Each row was made from one walk, in order. Every step used is in the known rows, and no mark comes twice. Write each row's walk.
Known rows
pero liso gutoki: [  1  13   7   3   3   4  -8  11  -5   4   8   1  13 -17   2  -2  -6  -6
  -1  -2  -1   6   1  -8  -3   4  20  -6  -4  -8  -7   2   5  14   0  -1
   7   5   9  -2   6   5   1   0   1   8 -30   4  -6  -1  -1  -6  -4   8
   6 -11  -7  -1   1   0]
sufe supel: [ 11  14   4  -5  -3  -2 -13   3   0  -1  -6   3  -1  -5   4   0  -1  -4
  -3 -11   2   1  -2   3   5   1   4  -2   0   2  -4   2   7   8  -2   1
   2   9   7   5  -1   7   2  -4  -3   6 -24  -5   7  -1   8  -2  -8   7
   6  -6  -7  -2   0  -1]
sufe liso: [ 10   7  -2  -1   2   6  -5   6  -5   2   1   2   7  -4  -3   5  -7  -8
  -2 -10   2   5   6  -3   3  -3   5   1   4   5  -8   2  -3   6   6  -1
   1   1   4   5   1   3  -1  -2  -1   1 -27  -2   7  -7   4   0  -8 -10
   4  -9  -6   0  -6  11]
gutoki liso: [  6   6  -1   4   3   4  -4   8  -4  -3  -1   0   9 -10   5  10  -8 -11
  -2 -14   0   0   7   4  10  -5   9  11   0   1   6  10   2   1   8  -1
  10  -9   5   7   2   4   0  -8  -2   4 -23  -3   1  -8  11  -7  -4  -2
   5  -3  -1  -5  -7   5]
vigim gutoki: [  4  15   2  -3  11   3 -15   5   8   1   1   0   0  -9   5   3  -3 -11
  -1 -10   4   6  -2  -8   4  -8  16   0  -3  -1  -5  12   1  -1  -2   5
   7  -1   4  -2   1   2   0 -15  -9  -2 -25   2   5  -3   6  -2  -5  12
  -4  -7  -2  -7  -4  10]
vigim pero liso: [ -3   6   1   7  -4  17 -15   4  -5  -5   0   0   3 -12   4   2  -9  -6
   4  -2   2  16  17  -5  -2   1  16  -1  -8  -4  -6   3  12   8  -4  -6
  -4   0  10  -7   2   2  -2 -14   8   5 -28  -8  -2  -3   0  -9  -1  -1
   1 -10   4  -7  -6  -1]
liso sufe supel: [ 16  15  -7  -7  -5  -7 -12   8   1   3   2   0   2  -9   3   0  -1  -4
  -6  -7  -6   3  -3  -4   8   7   8  -4   9  -2  -2  -2   9  17  -4  -1
   3  12   8   5   4  12  -2  -2  -1   5 -25  -4   5   6   6  -1 -13  14
   2  -8 -13   1   2   5]
liso pero vigim: [  2  21  -3   6   4  -6 -10  -7  -5   6   5   1   4  -8   6   5  -5  -8
   0  -3 -10   6   1   2  -2   7   9   9  -4   5   2   1   8   7   2   6
  -2   8  12  -1 -10  -2   0  -5  -5  15 -26  -7   5   6  -7  -5  -7   1
   4 -13  -4  -2   1  -6]
pero vigim gutoki liso sufe: [  6   7 -12  -2   1  -9  -1   6   7   2  12  -4   5 -23   9  12  -5  -4
  -5 -11  -2   6   5  -9   9   4  13   1   7  -4  11  13   1   3   4  -7
   7   4   5  -1   9   3  -1  -9   2   1 -29   1   1   0   0  -4 -14  12
  -5  -9 -16  -4   0   7]
pero liso: [ -2   3   5   8   2   8 -11  10  -1   1   2  -1  12  -6   2  -3  -6  -5
   4  -5   1   9  10  -3   0   3  18  -1  -3  -5  -4   3   3   9   2   2
  -4   1   9  -3   1   2   3  -7   2   5 -26  -3  -3  -1  -1  -8  -7   4
   5  -9   0  -7  -5   0]
pero vigim gutoki: [ -4  13   3   3   7  -8 -10  -1   3   2   0   1  -3 -15   6  -1  -3  -5
   0 -10   4  13  -3  -7   2  -4  16  -5  -5  -3  -1   9   1  -3  -2  -3
   5   3  14  -3  -2  -1   0 -14  -5   2 -25   2   3   1   0   0 -13   9
  -3 -10  -8  -8  -3   3]
vigim gutoki liso sufe supel: [ 16  14  -8 -16  -2  -1  -6  13  10   1   2  -4   1 -22  11  10  -2  -4
 -10 -18  -2   0   0  -6   8   2  12  -4   7  -3   7  11   3  10   1  -2
  10   6   1   0  15  12  -3  -5   3  -1 -30  -1  -1   3  10  -7 -13  17
  -4  -7 -18   1  -1   7]
supel sufe liso pero vigim: [ 14  22  -8   1  -5  -2  -3  -7 -12   9  -4  -4  13  -8  -4   0  -7  -8
 -11  -1  -2   5  -3 -11  -3  11  -3   9  -3   9   0  -6   3  13  -1   3
  -5   6  17   4 -14  -6   4   3   5  15 -27  -1   5   3  -5 -11  -4 -16
   4 -13  -6   2   7  -3]
gutoki liso pero: [  8  15  -7  -1   5   7  -6   4  -1   0   1  -2   9 -14   7  12 -10 -14
  -7  -8  -7  -2   8   4   3   3   7  19  -3   2   8   7   7   8   7   6
   3  -3   2   2  -2   2  -3  -2  -1  10 -30  -8  -1   3   3 -14   0  -3
  10  -6  -2   1  -1   3]
gutoki liso pero vigim: [  3  13  -6   4  -1  -4  -4  -5  -3   4   3  -1   8 -18   7  12 -10  -8
  -4  -8  -6   4   6   3   1  11   7  15  -4   5  11   5   9   8   7  -1
   4   6   9   0  -5   1   0  -5   0  15 -28  -8   0   5  -1 -12  -7  -3
   8  -8  -7  -3  -1  -7]
liso sufe: [ 11  10  -7  -1   4   0 -11   6   1   3   9  -4   9  -6  -1   4  -2  -5
   1  -1  -8   2   5  -7   6   2  14   4   6  -1  -1   3   6  14   0   4
   4   5   6   3   1   6   1  -7  -1   0 -25  -2   1   2   2   1  -8  12
   0  -9  -7   2   1   9]
gutoki liso pero supel: [  5  11  -3   3   8  10  -2   9   1   3  -4  -3   8 -17  15   9 -14 -10
  -8  -4  -4   2   8   3  -4  12   4  16   1   0  11   3   8  12  15   1
   0   2   9   4  -3   1  -3  -8  -1  16 -30  -6   3   8   1 -18  -1  -1
   9  -8  -2   0  -3  -7]
vigim gutoki liso sufe supel pero: [ 18  15  -8 -17  -2   0  -8   4   8   0   2  -4   2 -17  18  12 -10  -5
  -8 -19  -9   1   0 -15  12   5   9   5  15  -3   4   3  14  11  -2  -4
  12   1  -1  -1  11  13   2  -8   1   5 -36  -2   0  -4  13  -4 -17  12
   1  -9 -18   3   4   7]
vigim pero liso sufe: [  3   8  -8   3  -2  14 -13   5  -4   0   8  -2   5 -14   5   6  -9  -5
   2  -1  -4  16  17 -11  -1   5  20  -1   1  -6  -3   2  16  14  -4  -3
  -4   4   8  -9   8   3  -3  -8  10   5 -23  -9  -6   3  -2  -9  -6   7
  -3 -12  -2  -2   0   2]

Write each row's walk
[ 10   4 -12   2   2   1  -2  10   4   0  10  -1  12 -14   4  12  -7  -6
  -3  -9  -8  -1   8  -3   6   1  11  10   9   0  10   8   4  11   9  -4
   5   1   1   5  10   9   1  -7   3   3 -27  -5  -4  -1   7  -4  -8   6
   4  -5  -9   1   2  12]
gutoki liso sufe
[ 14  13 -14   0 -10  -7  -5  -3  -3   5   1  -4   4 -17  16  11 -15   3
  -6 -14 -13   5   2  -5  11  14   2   5  14   1   7   4  18  20   2 -11
   6  12   9   4   5  12   5   0   3  10 -30  -6  -1  -3   7  -1 -21   3
   6 -13 -18   8  10  -5]
gutoki liso sufe supel pero vigim
[  4  11   0  -4   7   6  -6   9   8  -2   1  -2   3 -18   8   9  -5 -12
  -4 -17   4  -1   4  -5   6  -8  14   7  -2  -1   8  12  -3  -2   4   0
  11  -8   1  -1   9   3  -2 -14  -3  -1 -29   0  -1  -5  11  -5  -4   5
  -2  -5  -5  -7  -6  10]
vigim gutoki liso
[  3  15  -1  -9  11   9  -5  11   8   4  -6  -4   4 -25  19  12 -13  -9
 -10  -8   1   4   6  -4  -5   8  10  10   0  -2   9   8   4   6  12   4
   6  -2   6  -4   0   2  -6 -13   0  10 -34  -2   5   6   2 -16  -3   4
   4  -9  -5  -5  -5  -3]
vigim gutoki liso pero supel
[  1   5   5   5   3  14 -13  -2  -4  -1   4  -4  12  -1   6  -1 -16  -4
   8  -7  -2  12   9  -9   0   5  13   4  -3  -3  -9  -2  13  15  -1   2
  -4  -3  11  -5  -3   3   6  -8   1  11 -32  -5  -2  -5   1  -1  -9  -2
   7 -12  -1  -4   2  -1]
supel pero liso
[ 11  18   8  -7  -3   6 -10  -2  -6   4  -4  -1   9 -14  11  -8  -8  -4
  -3  -7  -5   8  -1  -9   1  11  13  -9   1  -5  -8  -4  18  24  -7  -2
   7   9   7  -5   8  12   2   3  -2  16 -37   1  -5  -5   6  -5 -13   7
  10 -13 -12   5   9  -6]
sufe supel pero liso gutoki
[ 13  21 -10 -11  -1  -9 -12  -7   6   5   2  -4  -5 -13  11   3  -7   0
  -5 -10  -8  13  -6 -18   6  10  12  -4   9  -1  -5   5  18  13  -7  -5
   6  13  10  -5   0   9   3 -10  -2   9 -34  -2   2   1   1   3 -21  17
  -1 -18 -17   2  10   2]
liso sufe supel pero vigim gutoki
[ -3   9   0   1   5  -5  -4   4   4   2   1  -1   0 -22  11  11  -8  -7
  -4 -14   4   9   2  -2   5  -1  13   4   1   2  11  18   1  -5   6  -9
   9  -2  12   2   2   0   4 -13  -3   2 -28   1  -2  -5   5  -4 -11   2
  -2  -7  -7  -8  -4   3]
pero vigim gutoki liso
[  3  18   0   3  11   6 -11   4  -1   4  -1  -1   2 -10  15   3  -9  -9
  -6   0  -4   6   2  -3  -7  13   8  10   1  -2  -2   0   7  14   4   6
  -3   2  12   0  -7   3  -1  -8  -2  15 -33  -4   8   9  -2 -10  -5   6
   5 -10  -3   3   0  -7]
liso pero supel
[  0  16   5   4   0  16  -7   0 -10   3   3   4   7 -24   8   2  -4  -9
  -1   3   1  10   9  -7  -1   2  23  -8  -6  -7  -3   3  17  14  -4  -3
   5   2  10  -7   4   1  -4  -6   7   5 -32  -2  -7  -1  -1  -7  -4   6
  -2 -10  -2   0   0   0]
vigim pero liso gutoki
[ 16  25   1  -6   0  10   2   6 -13   8  -1  -2  16 -15  -5  -3  -2 -10
 -13  -6   2  -2  -8 -14   2  -3   2  -1   5   5  -6  -2  -4  18   0  -1
   7   0  10   6   3   1   1   7   3   2 -26  11  -1  -4   5  -3  -3 -10
   0  -3  -8  10   9  14]
supel sufe liso gutoki
[ 11  18   3  -3  -1   3 -15  -5  -3   1  -7   4  -3  -1  10  -3  -8  -3
  -5 -15  -3   5  -1  -3   6   3   4   4   6   2  -7  -1  14  16  -4   4
   5   3   8   1  -3  11   4  -7  -7  11 -26  -6   6  -4   9   4 -12   3
   8  -9  -8   2   4  -3]
sufe supel pero
[ 10  23  -6  -7   5   0  -6  -4  -2   9   4   1  -1 -18   5   7  -5  -6
  -6 -10  -3  11  -1 -12  -2   6  11   2  -3   8  -5   3   1  -1   3   2
   6   5   7  -2  -7  -3  -2  -1  -1   7 -37   0   7   1  -8  -8  -7  -3
  -1 -15 -10   1   1   2]
sufe liso pero vigim gutoki
[ 12  23 -10  -8   0   0  -4  -2  -4  12  -4  -7   6 -14   1  -1  -5 -11
 -13  -7   3   5  -5 -20  -4   4   2   1  -3   6  -2  -1   1   5  -4   3
  -1   3  13  -5  -9  -7   0   1   3  10 -31   4   5   3  -6 -10  -5 -10
  -2 -15  -9   1   6   7]
supel sufe liso pero vigim gutoki
[  7  14  -3  -1  -2  22  -1   6 -16   7 -12  -5   3 -13   8  -1 -13  -3
 -13   1   9   8   5 -16  -4   3  -4   1   9   1  -5  -7   4  11   3  -8
  -4   1  18   3  -5   1  -2 -10  12   7 -24  -3   8  -1   4 -11  -3 -18
  -8  -8   0   2  -1   2]
vigim pero supel sufe liso
[ 14  14  -4  -2  -1  10  -3   6 -10   1  -4  -3  11  -4  -7  -3  -4  -7
  -9  -6   8   4   1 -14   4  -2  -2   7   5   5  -5  -3  -7   8  -2   0
  -4  -2  11   4  -2   1   6   1   5   6 -25   2   5  -5   8  -4  -2 -16
   3  -8  -6   1   3  13]
supel sufe liso
[  8  20  -2 -11   7   7  -7   6   6   3   0  -1   4 -19  13  12  -4 -17
  -5 -14  -2  -2   6  -1   2   1  15  13  -6   0   8  10   5   1   7   8
   4  -7  -1  -5   2   1  -4  -7  -1   7 -33  -2   1   1   3 -15   0   4
  -1  -6  -5  -3   1   8]
vigim gutoki liso pero
[  3  14   0  11   4   0 -12 -13  -9   3   0   0   3  -4   7   6 -12  -7
   4  -7  -6  12   0  -7   7   3  11   7  -1   0  -4   2  12   8  -1  -1
   5   3  15   1 -10   4   6 -12  -8  13 -28  -5  -3  -8  -2   6 -13  -1
   5 -12  -3   2   3  -3]
supel pero vigim
[ 10  17   3  -3   2   4   0   5 -11   7   2   4   8 -15  -3   4  -3  -8
  -8  -4  -5   2  -3  -7   1   2   7  -2   3   5  -8   4  -3  13   6   2
  12   6   2   9   7   5  -1   7  -3   0 -31   7   1  -8   1   2  -6  -8
   6  -8 -11   6   0   9]
sufe liso gutoki
[  6  18   1   2  -1  -7  -9 -13  -5   3  -6   0  -1  -5  10  -1  -9   0
  -1 -12  -5  11  -4  -3   9  10   3   0   4   0  -1  -1  16  11  -2  -2
   3  10  18   3  -8   8   7  -7  -4  14 -26  -7   4  -3   4   2 -19   1
   7 -12 -11  -1   5 -11]
sufe supel pero vigim
